What can hang from each mark:
z_359: z_787
z_313: z_597
z_199: z_313
z_196: z_597
z_287: z_597
z_961: z_597 z_615
z_507: z_787
z_787: z_359 z_514
z_585: z_597
z_597: z_287 z_313 z_359 z_585

Each row was made from one small tree. The marks that hang from a mark follow it in brackets, in the order of their numbers. Every link used is in the known rows. Write each row's tree.
(in the rows, 100 means zero)
Known rows:
z_199{z_313{z_597{z_287 z_359{z_787}}}}: |  97 | 108 | 103 |  82 | 102 | 115 | 106 | 103 |  90 |  96 |  95 |  86 |  95 | 108 | 105 |  97 | 106 | 108 | 101 | 104 |  99 |  86 | 100 | 102 | 101 |
z_359{z_787}: | 104 | 108 |  95 | 114 |  99 |  90 |  94 | 114 |  55 | 108 |  97 | 107 |  98 | 122 | 100 | 111 |  89 |  48 |  98 |  97 | 110 | 105 |  96 |  84 | 103 |
z_597{z_359{z_787{z_514}}}: | 106 | 102 |  99 |  95 | 100 |  93 |  91 | 108 |  95 | 102 |  96 | 101 |  98 | 104 | 102 | 101 | 120 |  57 |  98 |  99 | 102 | 113 |  89 |  98 |  98 |
z_961{z_597{z_287 z_313 z_359} z_615}: | 107 |  92 | 107 | 109 |  99 | 117 |  94 |  93 | 148 | 100 | 113 |  93 |  94 | 138 | 103 | 102 |  96 | 119 |  91 | 109 |  95 | 103 |  98 | 110 | 110 |
z_199{z_313{z_597{z_585}}}: |  93 | 104 | 109 |  85 | 101 | 128 | 110 | 103 |  70 |  99 |  95 |  99 | 105 | 101 | 105 |  94 | 103 | 118 |  91 | 101 |  98 |  89 |  94 |  93 |  92 |
z_597{z_287 z_313}: | 105 | 108 |  95 | 129 | 100 |  93 | 103 | 100 |  93 | 108 | 105 |  88 | 108 | 102 |  95 | 103 |  79 | 108 | 103 | 109 | 107 |  91 | 108 |  97 | 112 |
z_597{z_287 z_313 z_359{z_787} z_585}: | 101 |  94 |  92 | 101 |  98 |  73 | 105 |  90 | 106 | 101 |  96 |  94 |  99 |  86 |  89 | 104 |  64 | 131 | 114 |  91 | 101 | 100 | 121 | 116 | 108 |
z_787{z_359}: | 103 | 105 | 101 | 123 | 100 | 118 |  88 | 104 |  90 | 106 | 103 | 115 | 104 |  87 | 102 |  99 | 123 |  59 |  93 | 108 | 110 | 105 |  80 |  89 |  97 |
z_313{z_597{z_287 z_359 z_585}}: |  85 |  98 | 102 |  82 | 100 | 107 | 102 |  98 | 116 |  94 |  97 | 107 |  98 |  73 |  97 |  95 |  97 | 118 | 109 | 104 |  92 |  80 | 110 | 103 |  97 |
z_359{z_787{z_514}}: | 108 | 112 | 100 | 108 |  99 |  99 |  92 | 116 |  68 | 106 |  99 | 107 | 102 | 122 | 102 | 105 | 105 |  39 |  89 | 106 | 108 | 113 |  90 |  89 |  99 |
z_507{z_787}: |  99 | 109 |  95 | 121 | 100 | 105 |  91 | 110 |  82 | 107 |  97 | 104 | 104 | 107 |  97 | 101 | 115 |  69 |  96 |  97 | 106 | 106 |  91 |  82 | 108 |
z_585{z_597{z_313 z_359{z_787}}}: | 118 |  95 | 101 | 102 |  99 |  77 | 106 | 106 |  91 |  99 | 105 |  91 | 100 | 113 | 109 | 106 |  99 | 116 |  91 | 101 | 105 | 106 |  97 |  95 |  95 |
z_597{z_287 z_313 z_359 z_585}: |  97 |  91 |  95 | 104 |  99 |  86 | 106 |  86 | 119 | 100 |  99 |  94 | 105 |  73 |  89 |  97 |  75 | 142 | 113 |  95 |  98 |  95 | 116 | 115 | 106 |
z_196{z_597{z_313}}: | 101 | 107 | 102 | 115 | 102 | 103 | 105 |  97 |  95 | 107 |  97 |  98 | 108 | 101 | 102 |  98 | 101 |  98 |  91 |  97 | 106 | 105 |  99 |  88 |  94 |
z_199{z_313{z_597}}: |  98 | 109 | 108 |  91 | 102 | 128 | 107 | 107 |  70 | 100 |  97 |  92 | 104 | 112 | 109 |  96 | 116 | 104 |  89 | 106 | 101 |  88 |  89 |  89 |  96 |
z_287{z_597{z_313 z_359}}: | 104 |  96 |  93 | 107 | 100 |  87 | 103 |  92 |  83 | 103 | 101 |  96 | 100 | 109 | 112 | 104 | 133 | 111 |  97 |  91 | 101 | 106 |  86 | 102 | 107 |
z_585{z_597{z_287 z_359{z_787{z_514}}}}: | 110 | 100 | 101 |  96 | 100 |  89 |  99 | 109 | 109 |  93 | 109 |  99 |  96 | 108 | 103 | 101 |  97 |  88 |  99 | 111 |  98 | 105 | 100 | 101 |  95 |
z_961{z_597{z_359 z_585}}: |  96 |  87 | 105 | 104 |  99 | 124 |  94 |  93 | 108 |  99 | 109 | 112 | 100 | 108 |  98 | 101 | 100 | 106 |  93 |  96 |  96 | 110 |  89 | 104 |  97 |
z_287{z_597{z_313 z_585}}: |  99 |  96 |  95 | 111 |  99 |  91 | 108 |  91 |  61 | 104 | 103 | 109 | 106 | 109 | 107 | 105 | 104 | 119 |  95 |  90 | 101 | 104 |  93 |  99 | 104 |
z_313{z_597{z_585}}: |  88 | 101 | 105 |  91 |  99 | 116 | 103 | 106 |  82 | 100 |  98 | 114 | 105 |  86 | 102 |  98 | 100 | 103 |  95 | 103 |  97 |  85 | 101 |  88 |  93 |
z_961{z_597{z_313 z_359 z_585} z_615}: | 104 |  82 | 111 |  99 |  98 | 118 |  98 |  91 | 133 | 100 | 108 | 104 |  98 | 129 | 103 | 101 |  95 | 132 |  85 |  97 |  94 | 112 |  94 | 108 | 100 |
z_199{z_313{z_597{z_359{z_787}}}}: | 100 | 106 | 106 |  80 | 102 | 116 | 105 | 106 |  79 |  98 |  92 |  89 |  97 | 111 | 109 |  98 | 119 | 103 |  94 |  99 | 100 |  92 |  92 |  97 |  96 |
z_507{z_787{z_359 z_514}}: | 105 | 115 | 103 | 118 | 100 | 123 |  83 | 106 | 111 | 105 | 100 | 112 | 108 |  91 | 100 |  93 | 147 |  55 |  83 | 111 | 108 | 117 |  80 |  93 | 102 |
z_597{z_287 z_359}: |  96 |  99 |  94 | 107 | 101 |  98 |  94 | 100 | 113 |  99 | 101 |  96 |  97 |  88 |  93 |  98 | 102 |  86 | 116 | 102 |  98 |  94 | 101 | 101 | 106 |
z_961{z_615}: | 102 |  98 | 104 | 107 | 100 | 110 |  93 | 114 |  91 | 105 | 100 | 109 |  98 | 124 | 105 | 101 | 103 |  62 |  94 | 103 |  99 | 103 |  88 |  81 |  99 |
z_313{z_597{z_359{z_787{z_514}} z_585}}: |  93 | 101 | 106 |  73 |  99 | 106 | 100 | 104 | 103 |  96 |  94 | 110 |  99 |  86 | 103 |  98 | 113 |  96 |  95 | 101 |  95 |  95 | 101 | 101 |  91 |
z_507{z_787{z_514}}: | 102 | 113 | 101 | 115 | 100 | 115 |  89 | 111 |  96 | 106 |  98 | 105 | 108 | 106 |  99 |  95 | 131 |  60 |  87 | 106 | 105 | 114 |  86 |  87 | 105 |
z_287{z_597{z_313 z_359{z_787} z_585}}: | 102 |  92 |  91 |  97 |  99 |  75 | 106 |  90 |  72 | 101 |  97 | 105 |  98 | 109 | 108 | 107 | 106 | 118 | 101 |  82 | 101 | 110 |  97 | 108 | 105 |

Write each row's tree:
| 112 |  95 | 101 | 106 | 100 |  86 | 106 | 100 | 113 |  97 | 110 |  87 | 102 |  98 | 103 | 100 |  92 | 133 |  99 | 109 | 100 |  96 | 103 | 101 |  99 | => z_585{z_597{z_287 z_313 z_359}}
| 115 |  98 |  98 | 104 |  99 |  75 | 106 | 103 | 105 |  97 | 108 |  88 |  97 | 111 | 104 | 105 |  83 | 123 |  99 | 106 | 103 |  99 | 107 | 103 | 101 | => z_585{z_597{z_287 z_313 z_359{z_787}}}
|  95 |  93 | 102 |  95 | 101 |  96 | 107 |  87 | 114 | 101 |  92 | 102 | 106 |  76 |  96 |  93 |  98 | 125 | 100 |  86 |  98 | 109 | 105 | 101 |  88 | => z_196{z_597{z_313 z_359 z_585}}
|  98 |  99 |  96 | 119 |  99 |  94 | 107 |  93 |  92 | 105 | 103 |  99 | 110 |  87 |  89 | 101 |  58 | 131 | 106 | 102 | 103 |  93 | 116 | 104 | 107 | => z_597{z_287 z_313 z_585}
| 103 | 106 |  96 |  99 | 100 |  90 |  91 | 105 | 112 |  99 |  99 |  98 |  95 | 100 |  95 | 100 | 102 |  64 | 109 | 106 | 100 | 105 | 102 | 108 | 106 | => z_597{z_287 z_359{z_787{z_514}}}
|  91 | 103 |  98 | 100 | 103 | 104 |  98 |  95 | 125 |  97 |  97 | 101 |  98 |  86 |  93 |  92 | 104 |  86 | 110 |  96 |  96 | 102 | 104 |  99 |  94 | => z_196{z_597{z_287 z_359}}
| 112 | 102 | 101 | 119 |  99 |  92 | 108 | 106 |  93 | 101 | 113 |  92 | 106 | 110 | 103 | 103 |  80 | 123 |  94 | 114 | 104 |  94 | 104 |  93 | 100 | => z_585{z_597{z_287 z_313}}
|  88 | 100 |  96 |  91 | 102 |  93 | 101 |  93 | 114 |  95 |  92 | 110 |  95 |  84 |  89 |  96 |  79 |  93 | 114 |  88 |  96 | 106 | 115 | 106 |  92 | => z_196{z_597{z_287 z_359{z_787} z_585}}
| 108 |  98 |  98 |  99 | 100 |  85 | 100 | 109 |  99 |  94 | 108 |  99 |  93 | 109 | 102 | 104 |  88 |  94 | 104 | 106 | 100 | 100 | 103 |  98 |  97 | => z_585{z_597{z_287 z_359{z_787}}}
|  92 |  89 |  94 |  93 | 100 |  94 | 101 |  92 |  78 |  97 | 100 | 115 |  98 |  96 | 106 | 101 | 120 | 101 | 105 |  84 |  94 | 107 |  88 | 102 |  99 | => z_287{z_597{z_359 z_585}}
|  85 | 105 | 102 |  94 | 100 | 113 | 103 | 103 |  95 |  98 | 101 | 110 | 102 |  84 |  96 |  98 |  85 | 109 | 103 | 108 |  96 |  78 | 111 |  94 |  99 | => z_313{z_597{z_287 z_585}}
|  95 | 111 | 106 |  94 | 102 | 127 | 107 | 105 |  80 |  99 |  99 |  90 | 102 | 109 | 105 |  95 | 104 | 109 |  96 | 110 | 100 |  82 |  98 |  95 | 100 | => z_199{z_313{z_597{z_287}}}
|  88 | 101 |  99 |  80 | 100 |  97 | 101 | 101 | 107 |  94 |  96 | 106 |  94 |  83 |  96 | 100 |  89 | 108 | 110 | 100 |  95 |  84 | 115 | 104 | 100 | => z_313{z_597{z_287 z_359{z_787} z_585}}
| 105 |  95 | 101 | 101 | 100 |  95 | 100 | 106 | 109 |  93 | 110 |  98 |  97 |  97 | 102 |  98 |  97 | 105 | 104 | 108 |  96 |  97 |  99 |  97 |  95 | => z_585{z_597{z_287 z_359}}
|  99 |  89 |  94 |  99 | 100 |  85 | 107 |  86 |  82 | 101 | 100 | 105 | 102 |  98 | 107 | 102 | 116 | 129 | 101 |  85 |  97 | 107 |  93 | 107 | 103 | => z_287{z_597{z_313 z_359 z_585}}
| 101 |  87 |  99 | 100 |  99 |  88 | 105 |  90 | 103 | 103 |  95 |  98 | 108 |  77 |  97 |  98 |  94 | 136 | 103 |  88 |  99 | 104 | 102 | 105 |  99 | => z_597{z_313 z_359 z_585}
|  91 | 106 | 107 |  88 | 101 | 127 | 110 | 100 |  80 |  97 |  97 |  96 | 104 | 100 | 101 |  94 |  90 | 124 |  99 | 105 |  97 |  83 | 103 |  99 |  97 | => z_199{z_313{z_597{z_287 z_585}}}
| 105 |  99 |  95 | 113 | 100 |  87 | 101 |  93 | 120 | 103 | 101 |  83 | 103 |  88 |  95 |  99 |  95 | 121 | 110 | 102 | 102 |  93 | 107 | 107 | 111 | => z_597{z_287 z_313 z_359}
|  88 |  93 | 102 |  90 | 102 | 105 | 102 |  92 | 111 |  97 |  92 | 113 | 102 |  77 |  95 |  92 | 102 |  98 | 104 |  85 |  94 | 110 | 100 |  97 |  85 | => z_196{z_597{z_359 z_585}}
|  92 |  94 |  92 |  94 |  99 |  84 |  98 |  97 | 101 |  97 |  95 | 108 |  94 |  85 |  87 | 102 |  69 |  94 | 120 |  91 |  97 | 100 | 115 | 110 | 103 | => z_597{z_287 z_359{z_787} z_585}
| 103 | 103 |  99 | 101 | 102 |  86 | 103 |  95 | 106 | 103 |  91 |  94 | 100 | 100 | 101 | 100 | 105 |  97 |  97 |  89 | 105 | 111 | 103 |  97 |  95 | => z_196{z_597{z_313 z_359{z_787}}}
| 108 | 103 |  91 | 111 | 100 |  72 | 101 |  97 | 106 | 104 |  98 |  84 |  97 | 102 |  96 | 106 |  84 | 107 | 110 |  99 | 106 |  97 | 112 | 109 | 113 | => z_597{z_287 z_313 z_359{z_787}}
| 115 |  92 | 104 | 104 |  99 |  87 | 106 | 104 | 101 |  99 | 108 |  90 | 104 | 102 | 110 | 101 | 107 | 127 |  90 | 104 | 101 | 103 |  93 |  94 |  92 | => z_585{z_597{z_313 z_359}}
| 100 | 103 |  91 | 104 | 100 |  85 |  93 | 104 | 101 | 100 |  98 |  97 |  92 | 101 |  93 | 105 |  89 |  72 | 116 |  98 | 101 |  98 | 106 | 103 | 108 | => z_597{z_287 z_359{z_787}}
|  86 | 103 | 100 | 106 | 102 | 110 | 103 |  95 | 102 |  98 |  97 | 114 | 103 |  84 |  89 |  94 |  74 |  93 | 108 |  96 |  97 | 100 | 112 |  96 |  92 | => z_196{z_597{z_287 z_585}}
| 107 |  93 | 100 |  92 |  98 |  81 | 103 |  95 | 101 | 103 |  94 |  99 | 105 |  90 |  98 | 100 |  94 | 115 |  96 |  92 | 102 | 114 | 104 | 111 |  98 | => z_597{z_313 z_359{z_787{z_514}} z_585}
|  96 | 111 | 102 |  84 | 100 | 104 |  97 | 107 | 116 |  96 |  98 |  98 |  95 |  94 | 102 |  99 | 114 |  83 | 101 | 112 |  97 |  88 | 105 | 103 | 101 | => z_313{z_597{z_287 z_359{z_787{z_514}}}}
|  91 |  98 | 102 |  77 |  99 |  99 | 101 | 104 |  93 |  97 |  93 | 110 |  96 |  86 | 102 | 101 | 103 | 102 | 101 |  95 |  97 |  91 | 104 |  97 |  93 | => z_313{z_597{z_359{z_787} z_585}}
| 101 | 100 | 101 | 104 | 102 |  97 | 104 |  92 | 116 | 103 |  94 |  93 | 104 |  89 | 101 |  95 | 114 | 107 |  96 |  92 | 101 | 108 |  99 |  96 |  92 | => z_196{z_597{z_313 z_359}}
|  98 |  97 | 101 | 115 | 100 | 123 |  91 |  95 | 121 |  99 | 114 | 100 |  96 | 117 |  96 | 102 | 101 |  94 | 100 | 107 |  98 | 102 |  93 | 106 | 107 | => z_961{z_597{z_287 z_359}}
|  94 | 108 |  99 |  87 | 100 |  99 |  98 | 106 | 108 |  97 |  97 |  98 |  92 |  95 | 101 | 103 | 104 |  89 | 106 | 106 |  99 |  82 | 108 |  99 | 103 | => z_313{z_597{z_287 z_359{z_787}}}
|  97 | 104 | 108 |  82 | 102 | 123 | 106 | 103 |  87 |  97 |  95 |  89 | 101 | 102 | 110 |  93 | 127 | 112 |  93 | 102 |  98 |  89 |  88 |  95 |  94 | => z_199{z_313{z_597{z_359}}}
|  96 |  97 |  96 |  89 |  99 |  91 |  96 |  97 | 111 |  96 |  97 | 108 |  97 |  84 |  88 |  98 |  82 |  88 | 113 |  98 |  95 | 106 | 111 | 114 | 101 | => z_597{z_287 z_359{z_787{z_514}} z_585}
| 101 |  92 | 107 | 104 | 100 | 127 |  89 |  99 | 141 |  97 | 112 | 103 |  89 | 137 | 100 | 101 | 101 |  92 |  95 | 108 |  92 | 104 |  93 | 105 | 106 | => z_961{z_597{z_287 z_359} z_615}
|  96 |  90 |  96 |  91 |  99 |  85 |  97 | 100 |  84 | 100 |  92 | 111 |  97 |  90 |  94 | 103 |  88 |  87 | 109 |  84 |  99 | 108 | 102 | 101 |  96 | => z_597{z_359{z_787} z_585}
| 113 | 100 | 106 | 111 |  99 | 110 |  95 |  96 | 113 | 105 | 109 |  94 | 101 | 133 | 105 | 106 | 112 | 100 |  80 | 105 | 106 | 116 |  88 | 109 | 105 | => z_961{z_597{z_313 z_359{z_787{z_514}}}}
| 111 | 106 |  96 | 106 | 100 |  81 |  99 |  98 | 119 | 103 | 100 |  85 | 100 | 102 |  97 | 102 |  95 | 100 | 103 | 106 | 105 | 104 | 108 | 114 | 111 | => z_597{z_287 z_313 z_359{z_787{z_514}}}
| 101 | 100 |  98 | 113 | 100 | 112 |  90 |  98 | 112 | 100 | 111 | 101 |  92 | 128 |  97 | 108 |  92 |  83 | 100 | 104 | 102 | 105 |  97 | 108 | 109 | => z_961{z_597{z_287 z_359{z_787}}}
|  99 | 107 | 105 |  81 | 100 | 106 |  96 | 110 | 103 |  98 |  96 | 101 |  97 |  99 | 108 |  99 | 130 |  76 |  92 | 107 |  99 |  94 |  95 |  95 |  96 | => z_313{z_597{z_359{z_787{z_514}}}}
